What can hang from each mark
tupu: pogok
veza: sevul
fogapir: zepit
fusa: fogapir potuk tigu
zepit: fogapir
mubagu: fogapir tigu
ruluv: givoves pogok
foviz: potuk
pogok: foviz ruluv tupu veza
potuk: mubagu zepit

In the rows, 128 means zero.
Known rows, with every way that one mark hangs from another
ruluv{pogok{foviz{potuk{mubagu{fogapir}}} veza{sevul}}}: [141 132 100 130 145 155 129 127  89 126 111 156 129 115 132 162 129 106
 112 132 122 117 151 160 116 114 142 136 142 142 130 109 153 108 129 140
 168 170 122 126 143 129 132 124 129 134 142 115 137 126  88 144 127 112
 118 130 154 138 135 152 138 115 142 113 175 110 127 130]
fusa{fogapir potuk{mubagu zepit} tigu}: [135 144 124 114 167 145 163 133 139 154 114 130 130 123 111 134 129 127
 106 111 100 115 148 124 134 142 113 111 114 110 127 117 105  77 101 117
 148 142 166 123 154 154 136 162 109 124 137 166 137 124 125 142 126 126
 184 108 126 159 107 113 163 138 116 129 132 155 147 126]
tupu{pogok{foviz ruluv{givoves} veza{sevul}}}: [126 129 112 133 133 172 124 142  63 142 129 164 127 125 131 142 138 100
  75 131 114 120 146 151 127 119 143 166 161 142 125  92 130 122 138 155
 170 133 115 131 175 133 135 139 132 135 134 106 131 129  87 193 125 141
 120 140 161 136 151 156 134 108 144 126 153  94 119 130]
tupu{pogok{foviz{potuk{mubagu{fogapir tigu} zepit}} veza}}: [121 119 115 130 139 147 138 147  47 140 112 121 141 125 132 160 144  95
  90 118 110  76 134 152 105 121 113 144 101 108 133 116 139 112 120 131
 182 158 132 110 130 140 137 127 130 139 150 133 122 138  99 173 120 115
 113 133 136 151 120 129 159 116 120 102 188 120 130 130]
veza{sevul}: [132 132 117 124 135 141 133 120 141 120 121 146 127 126 129 145 127 139
 155 128 125 139 145 127 124 128 130 125 135 132 128 136 127 130 133 131
 140 122 129 117 136 116 128 135 127 127 131 122 131 120 114 115 137 144
 127 130 124 132 133 137 115 127 138 130 131 127 129 129]
tupu{pogok{foviz ruluv}}: [125 123 128 139 113 137 128 145  71 130 147 129 135 133 136 143 135 107
  68 124 123 129 113 139 132 116 129 156 125 134 128 102 138 115 135 146
 144 125 117 128 147 137 136 130 131 125 138 120 124 130 111 202 124 122
 119 138 140 143 133 144 141 117 134 125 145 107 125 125]
foviz{potuk{zepit}}: [131 130 120 117 146 134 143 134 113 136 116 136 134 124 124 157 136 118
 129 119 129 103 153 131 138 144 101 126 112 132 129 138 134 116 129 117
 153 133 131 125 130 130 130 123 126 120 136 141 131 127 132 125 128 130
 132 116 135 132 116 128 133 138 133 120 129 140 129 125]
pogok{foviz{potuk{mubagu}} veza}: [134 128 129 131 139 149 131 131  95 140 114 127 137 119 118 145 127 117
  97 134 122 114 134 152 145 108 130 142 138 133 130 107 160 110 129 132
 162 148 125 125 141 140 128 113 126 145 140 129 133 120 104 187 131 110
 136 121 148 155 129 120 150 122 133 109 147 108 127 124]
fusa{potuk}: [134 125 125 120 134 119 137 128 140 135 128 126 128 126 131 124 125 128
 138 127 126 127 127 131 131 133 122 128 126 128 131 122 124 127 129 128
 119 131 134 121 136 138 131 130 117 126 131 142 134 123 130 126 124 133
 134 116 130 134 119 119 139 134 128 130 126 134 131 122]
fusa{fogapir}: [133 135 128 124 131 122 137 127 144 129 132 145 124 125 126 112 134 131
 129 121 123 119 127 130 123 131 135 120 135 128 128 125 108 117 118 131
 126 137 136 138 137 133 129 137 130 130 132 134 131 122 126 140 122 128
 133 131 131 131 120 119 143 130 127 134 127 137 133 129]
ruluv{givoves pogok}: [125 130 106 128 138 137 119 131 117 141 123 156 117 123 137 122 130 113
 103 127 126 133 143 132 121 139 145 133 158 146 124 108 128 116 127 133
 127 146 122 160 140 133 135 136 133 117 114 114 137 142 138 100 115 120
 126 125 149 110 141 162 132 123 132 135 140 130 114 136]
ruluv{givoves pogok{foviz{potuk{mubagu}} tupu}}: [128 139 112 138 148 158 133 134  84 149 127 153 132 117 131 128 134 113
  40 127 126 153 146 146 144 129 140 138 147 159 128  96 171 100 134 143
 151 173 133 148 156 144 142 119 133 113 132 113 142 138 125 165 111 106
 147 117 154 136 145 172 144 116 138 112 164 111 107 131]
pogok{ruluv}: [128 126 140 128 136 135 125 142 110 125 137 141 132 127 122 147 137 103
  99 127 127 137 131 135 128 136 129 140 117 133 126 121 134 131 127 134
 133 133 124 124 139 138 129 135 125 123 130 124 128 133 121 176 124 125
 133 131 142 129 129 133 124 122 133 130 126 113 134 126]
mubagu{fogapir{zepit} tigu}: [120 117 123 106 136 127 128 135 119 122 123 125 131 128 143 149 148 112
 143 126 119 126 125 133  84 150  90 121 118 112 128 139 120 152 108 136
 120 145 137 112 110 133 137 137 123 129 136 119 119 140 117 102 108 121
 121 135 123 119 115 109 122 114 119 129 137 130 136 129]
fusa{fogapir potuk tigu}: [140 136 126 109 143 124 152 124 162 145 137 138 120 127 128 100 134 131
 125 120 115 131 119 128 127 147 117 108 136 120 129 108  95 114 112 132
 110 132 151 136 153 153 139 152 111 108 139 150 142 113 119 156 119 139
 155 116 118 152 105 102 161 134 118 138 104 144 140 127]
tupu{pogok{veza{sevul}}}: [129 134 112 133 122 145 132 129  98 124 124 130 127 132 135 134 128 131
 145 125 116  98 145 131 126 116 133 137 139 133 131 118 112 112 138 142
 160 116 117 113 146 120 129 123 134 142 127 122 131 125 108 124 139 141
 127 135 139 136 139 135 137 127 137 124 139 114 124 129]
pogok{foviz{potuk{zepit}} ruluv{givoves} tupu}: [127 131 131 120 162 170 142 150  68 153 135 161 138 118 123 145 152  90
  23 124 125 136 156 150 148 148 111 157 132 146 125 109 159 124 138 139
 166 164 139 139 173 146 136 127 127 104 151 121 134 139 108 224 108 126
 144 122 154 135 133 154 128 117 138 115 142 108 121 126]
foviz{potuk{mubagu{tigu} zepit{fogapir}}}: [124 123 118 112 163 136 143 143 116 137 104 144 132 130 117 143 143  93
 133 121 113  89 153 126 111 152 103 117  93 130 128 133 133 122 109 114
 156 147 137  99 110 127 130 118 133 137 141 149 123 136 136 128 137 120
 127 124 113 146 111 133 135 128 122 117 155 136 131 133]
fusa{fogapir potuk}: [138 134 126 114 138 115 147 126 153 137 135 142 124 125 131 110 133 129
 138 121 119 121 125 131 128 137 127 121 134 127 131 120 107 116 119 130
 115 141 141 128 145 144 132 141 119 130 135 147 136 117 131 134 117 133
 140 118 132 137 111 111 156 136 126 137 125 141 138 123]
foviz{potuk}: [132 127 125 121 133 122 135 129 127 129 130 141 129 127 131 138 132 121
 136 128 134 124 132 133 134 138 112 119 124 139 132 131 137 126 133 129
 131 130 120 121 123 131 130 118 125 120 138 132 133 118 129 137 126 133
 125 119 125 134 120 122 141 134 133 123 121 129 124 125]
ruluv{givoves}: [124 128 123 125 133 139 124 128 121 142 122 150 119 125 131 125 131 122
 117 133 123 131 139 133 123 133 134 129 146 135 126 122 127 133 127 130
 128 133 125 142 136 130 130 140 129 126 124 122 132 132 132 117 119 134
 131 127 138 119 138 143 129 123 126 131 137 131 120 132]
mubagu{fogapir tigu}: [125 116 126 118 129 120 122 133 121 121 129 133 126 129 140 129 145 109
 136 126 126 129 109 137  84 143 125 124 110 106 130 135 121 159 118 131
 118 152 134 120 113 132 132 140 125 121 138 120 121 138 112 130 114 133
 104 141 112 123 122 122 121 115 115 127 151 129 133 135]

Rows
[135 140 127 128 137 173 133 122 106 130 129 130 138 118 125 108 134 131
  76 132 123 133 141 150 139 114 141 149 154 131 127 106 142 136 144 148
 164 149 137 128 172 127 129 113 136 129 144 112 131 127  80 190 129 131
 132 139 140 144 144 127 113 114 142 114 138  89 123 128]  pogok{foviz tupu veza{sevul}}
[124 122 129 119 144 123 139 130 134 134 116 123 135 126 126 144 131 124
 130 125 114 148 122 127 111 135 123 121 103 109 130 121 138 121 115 122
 126 145 146 108 130 145 136 139 115 130 128 143 131 132 126 137 124 127
 143 116 121 151 119 118 141 127 121 121 146 133 135 126]  fusa{potuk{mubagu{tigu}}}
[125 135 139 127 156 180 128 150  58 150 129 150 138 116 113 141 145  89
  26 136 118 135 143 161 147 127 131 156 146 152 127  89 173 116 135 151
 171 174 131 129 176 156 134 118 128 131 145 118 137 135  96 249 113 113
 153 122 165 147 145 142 143 109 137 108 154  85 121 125]  pogok{foviz{potuk{mubagu}} ruluv{givoves} tupu veza}
[134 133 136 124 134 151 134 129  93 138 139 118 139 120 127 102 140 113
  61 132 134 118 126 155 149 124 123 146 145 138 132 101 155 138 144 148
 154 154 130 133 155 141 131  96 134 122 150 120 134 124  97 212 121 119
 127 127 140 144 132 114 137 120 137 108 126  90 121 124]  pogok{foviz{potuk} tupu veza}
[126 138 116 136 138 165 119 133  84 151 133 139 126 116 133  88 135 103
  22 131 125 126 138 154 137 127 157 159 179 146 124  79 149 123 140 151
 148 171 133 170 172 143 134 115 142 118 126 102 138 146 104 180 108 108
 130 133 165 119 153 152 134 111 136 118 145  92 110 135]  ruluv{givoves pogok{foviz tupu veza}}
[134 136 104 118 162 169 133 143  75 160 121 156 124 117 127  86 145  73
  37 127 120  76 170 157 140 151 128 153 165 161 124  86 143 122 131 143
 170 179 133 157 165 135 133 101 148 118 143 121 136 144 116 171 118 103
 128 129 159 120 132 158 136 119 137 116 148 102 110 136]  ruluv{givoves pogok{foviz{potuk{zepit{fogapir}}} tupu veza}}
[134 135 114 114 167 147 152 138 130 155 111 130 125 130 111 124 125 107
 121 123 101  97 158 123 131 145 100 115 110 123 126 116 113  98 104 117
 144 138 153 102 141 139 130 139 119 127 141 166 131 127 133 124 144 120
 175 112 112 152 109 128 145 136 115 129 138 145 140 130]  fusa{potuk{mubagu zepit{fogapir}} tigu}
[128 130 111 134 146 171 133 145  51 145 118 172 130 123 126 174 137  99
  82 132 110 121 156 153 137 116 134 155 149 155 129  94 151  97 136 152
 185 142 112 112 166 138 137 132 129 139 139 117 137 122  94 197 129 133
 138 126 164 156 146 160 149 113 146 114 167 100 119 126]  tupu{pogok{foviz{potuk{mubagu}} ruluv{givoves} veza{sevul}}}
[129 133 149 131 138 166 123 146  76 134 147 122 143 120 118 114 142  97
  25 131 126 127 121 157 144 122 138 166 141 131 125  89 155 138 140 152
 157 160 136 134 176 147 131 111 133 126 144 112 128 138  88 252 119 113
 135 138 154 140 141 123 122 109 136 116 130  74 128 125]  pogok{foviz ruluv tupu veza}
[129 130 107 123 152 175 139 149  49 149 117 170 132 121 128 165 146  91
  71 123 112  98 170 153 139 135 120 164 149 147 127 101 135 107 138 143
 195 138 117 127 176 134 137 136 132 127 143 119 135 127  94 194 124 141
 128 128 165 141 138 158 141 118 147 117 152 106 120 127]  tupu{pogok{foviz{potuk{zepit}} ruluv{givoves} veza{sevul}}}
[129 142 127 134 139 150 123 134  99 131 139 113 132 122 127  93 132 112
  66 124 128 116 138 140 136 133 146 141 147 140 127  94 138 116 137 145
 142 162 132 145 156 140 132 106 138 122 126 114 136 147 117 156 118 105
 135 130 153 120 142 133 130 124 134 120 129  98 119 132]  ruluv{pogok{tupu veza}}
[129 132 140 121 148 169 126 146  67 149 141 154 133 116 123 119 150  87
  29 135 129 130 137 165 144 140 130 160 154 150 127  88 161 137 142 154
 160 165 128 140 179 154 136 112 129 118 149 110 138 133  93 249 106 124
 134 129 162 135 142 136 134 110 140 114 130  81 119 126]  pogok{foviz{potuk} ruluv{givoves} tupu veza}
[124 140 115 132 141 146 123 132 103 141 136 147 122 122 135 101 137 114
  66 124 127 142 145 132 128 146 145 135 155 151 126 106 138 121 134 143
 129 160 134 154 153 138 138 124 136 106 120 110 139 148 132 125 109 116
 141 127 149 109 146 164 128 121 132 128 141 117 111 136]  ruluv{givoves pogok{tupu}}
[124 133 140 128 145 174 120 146  69 147 140 146 133 117 121 106 145  90
  15 136 121 131 133 160 140 129 143 169 163 141 124  85 153 144 139 154
 158 165 135 147 184 153 133 121 133 124 141 104 132 141  90 242 109 122
 140 137 165 131 149 137 124 104 134 119 138  81 123 129]  pogok{foviz ruluv{givoves} tupu veza}
[134 135 129 116 155 184 131 139  80 141 133 171 133 115 126 136 149  97
  53 136 126 139 154 163 142 137 130 156 163 156 128  96 156 140 145 157
 170 161 128 129 188 143 136 121 129 116 151 104 141 124  80 237 114 141
 137 130 159 140 147 145 120 109 150 114 135  82 119 126]  pogok{foviz{potuk} ruluv{givoves} tupu veza{sevul}}
[123 121 131 123 146 125 136 133 120 131 117 135 135 127 126 157 141 115
 131 125 124 140 129 130 114 139 114 114 101 123 132 130 148 121 119 125
 137 140 131 108 117 138 135 123 123 127 132 135 130 129 125 144 125 123
 130 120 118 149 121 120 143 126 126 115 143 129 128 128]  foviz{potuk{mubagu{tigu}}}
[134 143 133 122 172 192 147 145  62 136 118 144 153 114 104 174 145 101
  49 123 112 123 172 152 153 127 118 158 118 138 126 109 170 103 136 138
 207 165 143 105 182 141 131 119 127 133 153 127 133 132  81 233 131 117
 161 123 160 159 138 143 121 118 148 102 154  91 134 123]  pogok{foviz{potuk{mubagu zepit}} ruluv tupu veza{sevul}}
[115 116 124 131 138 144 130 153  58 145 130 158 132 129 137 172 150  90
  65 124 116 142 125 143 114 132 121 146 119 137 130  98 157 113 124 143
 153 144 121 119 143 151 146 140 128 121 136 119 130 134 113 212 113 128
 121 129 140 155 136 155 157 107 132 114 171 112 117 130]  tupu{pogok{foviz{potuk{mubagu{tigu}}} ruluv{givoves}}}
[117 121 123 115 147 135 130 138 107 124 111 123 135 127 134 171 142 112
 142 127 111 133 130 130  88 139  96 118 104 111 127 141 135 132 101 132
 134 153 143 101 108 137 135 143 120 141 130 126 118 142 122  96 113 111
 136 131 128 130 119 118 127 113 116 125 159 134 139 128]  potuk{mubagu{fogapir{zepit} tigu}}
[121 127 123 138 139 160 128 154  40 151 126 151 131 125 125 163 136  91
  59 133 114 110 137 155 139 117 132 157 143 150 129  86 154  96 131 149
 173 146 111 124 159 151 136 128 132 140 137 119 134 130 109 216 120 116
 138 124 166 149 142 149 165 112 135 113 163 100 118 125]  tupu{pogok{foviz{potuk{mubagu}} ruluv{givoves} veza}}
[122 124 110 133 146 156 137 161  25 149 121 165 131 125 132 188 142  81
  69 122 109 104 153 152 123 128 114 151 114 140 129 117 146  97 122 136
 175 159 126 114 142 142 139 150 126 128 149 127 125 138 114 176 114 117
 134 127 157 137 129 176 154 113 127 115 194 129 126 128]  tupu{pogok{foviz{potuk{mubagu{fogapir} zepit}} ruluv{givoves}}}
[128 130 102 135 144 145 128 132  97 149 116 161 126 117 130 151 128 108
  76 131 125 146 145 145 136 125 139 135 149 156 127 100 163  99 126 133
 145 159 123 155 142 138 139 130 130 122 124 117 141 131 128 145 117 106
 129 116 157 135 138 166 151 119 137 118 161 126 111 132]  ruluv{givoves pogok{foviz{potuk{mubagu}}}}
[127 127 120 138 110 141 127 134  77 138 132 109 131 130 137 112 127 122
  86 128 121  92 118 145 135 103 137 155 145 127 129  98 129 113 138 144
 153 125 119 137 145 132 131 117 139 142 135 121 125 128 105 177 129 121
 115 137 142 142 135 126 149 120 129 119 145 104 120 127]  tupu{pogok{foviz veza}}
[125 120 121 116 154 134 140 143  96 129 107 138 136 123 127 175 147 102
 129 118 117 108 142 134  98 145 104 118  84 109 131 146 136 123 111 116
 155 161 141 103 111 135 133 140 121 126 143 139 124 139 119 127 118 121
 126 124 120 138 113 132 134 124 118 113 172 142 138 132]  foviz{potuk{mubagu{fogapir tigu} zepit}}
[123 118 126 121 140 122 130 137 107 124 119 140 131 125 133 163 146 110
 143 126 122 130 121 137  92 138 114 112  93 116 134 139 141 137 115 125
 131 157 131 102 104 136 135 134 122 127 142 130 126 132 117 137 118 125
 119 127 114 139 118 126 138 119 118 115 164 134 133 131]  foviz{potuk{mubagu{fogapir tigu}}}
[133 137 126 137 132 157 123 130  90 137 139 113 136 119 129  90 132 109
  32 127 130 118 129 150 140 120 152 156 156 138 126  85 152 119 141 148
 149 165 135 156 165 139 133 104 141 121 133 109 133 142  99 189 115 102
 124 135 153 129 143 136 130 116 137 115 137  88 117 131]  ruluv{pogok{foviz tupu veza}}
[129 139 123 107 150 138 149 128 147 142 131 131 124 127 128 122 141 132
 122 121 112 126 134 121 122 149  90 110 143 127 123 119  99 109 102 139
 124 124 148 138 140 146 139 147 118 117 132 137 134 120 123 123 117 125
 166 122 127 142 109  93 154 126 123 141  94 139 140 126]  fusa{fogapir{zepit} tigu}
